Every row comes from one small tree of marks. The marks that hang from a mark follow it in brackets, in the order of their numbers. Every link used is in the known rows. Which tree was each row made from?
In the rows, 128 means zero.
Known rows:
z969[z932[z726]]: [155 117 132 144  96 111 154 125 112 118 119 166 156 159 118]
z195[z969]: [147 107 132 135 127 132 131 140 131  89 127 146 176 132 131]
z364[z726[z195[z969] z822 z932]]: [133  74  93 136 116 158 133 101 134 106 162 161 158 121 187]
z932[z119 z726[z195[z969] z364 z822]]: [120 115  66 149 104 157 107  57  77  93 147 200 161 151 187]
z195[z119 z969[z932]]: [141 117 167 164 144 139 126 147 115 119 131 140 152 149 121]
z364[z726[z195 z822 z932[z119]]]: [117  78  59 154 111 148 126  61 111 108 163 179 136 141 183]
z969[z932[z726[z364 z822]]]: [140 113 111 135  92 121 141  97 105 135 134 182 142 136 166]
z364[z726[z932]]: [135  79  86 153 111 128 141 107 142 104 143 153 146 137 145]
z195[z119]: [126 107 109 152 129 127 114 125 121 114 148 140 121 136 116]
z726[z195 z364 z822 z932[z119]]: [ 82 101  36 140 107 146 103  31  77 115 160 165 123 130 199]
z822[z726[z195[z969] z364]]: [123 103  82 102  95 143 114  95  90  86 140 141 145 146 175]
z969[z932[z119 z726]]: [146 122 125 167 105 118 141 102  92 108 114 189 164 179 118]
z822[z726]: [147  91 123 100  98 115 128 130 118  95 123 149 140 134 126]
z195[z119 z726[z932] z969]: [106  94 161 202 148 150 105 119 109 102 158 129 145 112 124]
z364[z726[z822 z932[z119]]]: [129  76  91 164 122 140 125  82 128 108 144 194 150 132 165]

Which tree is each row?
[119 121 101 147 122 151 123  75  80 116 148 166 157 151 195]  z726[z195[z969[z932[z119]]] z364 z822]
[102  92  76 124 109 132 116  78 113 125 145 157 131  99 183]  z726[z364 z822 z932]
[ 88  93 102 188 123 138 107  52  88 114 160 165 135 107 176]  z195[z726[z364 z822 z932[z119]]]
[150  95 134 161 134 156 135 127 127 128 169 157 136 148 168]  z364[z726[z195[z119 z969[z932]] z822]]
[106  97 120 181 133 134 102  96 106 128 182 141 102 101 156]  z195[z119 z726[z364 z822]]
[104  88 136 170 129 148 113  90 110 111 157 147 158  85 180]  z195[z726[z364 z822 z932] z969]
[120 120  59 168  99 127 117  65  84  92 129 194 150 167 145]  z932[z119 z726[z364]]
[144  90 178 159 135 137 130 139 132 102 155 145 170  93 143]  z195[z726[z822] z969]
[ 84 103  88 202 123 133 109  53  81 100 152 148 139 132 156]  z195[z726[z364 z932[z119]]]
[138 114 105 143  96 131 138  79  83 122 140 191 146 163 155]  z969[z932[z119 z726[z195 z822]]]
[ 90 104  62 145 121 164  99  46  80 102 152 172 153 128 205]  z726[z195[z969] z364 z822 z932[z119]]
[139  98 114 110 119 145 127 118 122 103 154 148 158 116 169]  z726[z195[z969] z822]
[100  99 124 183 127 143 118  91 103  96 151 129 161 112 160]  z195[z726[z364 z932] z969]
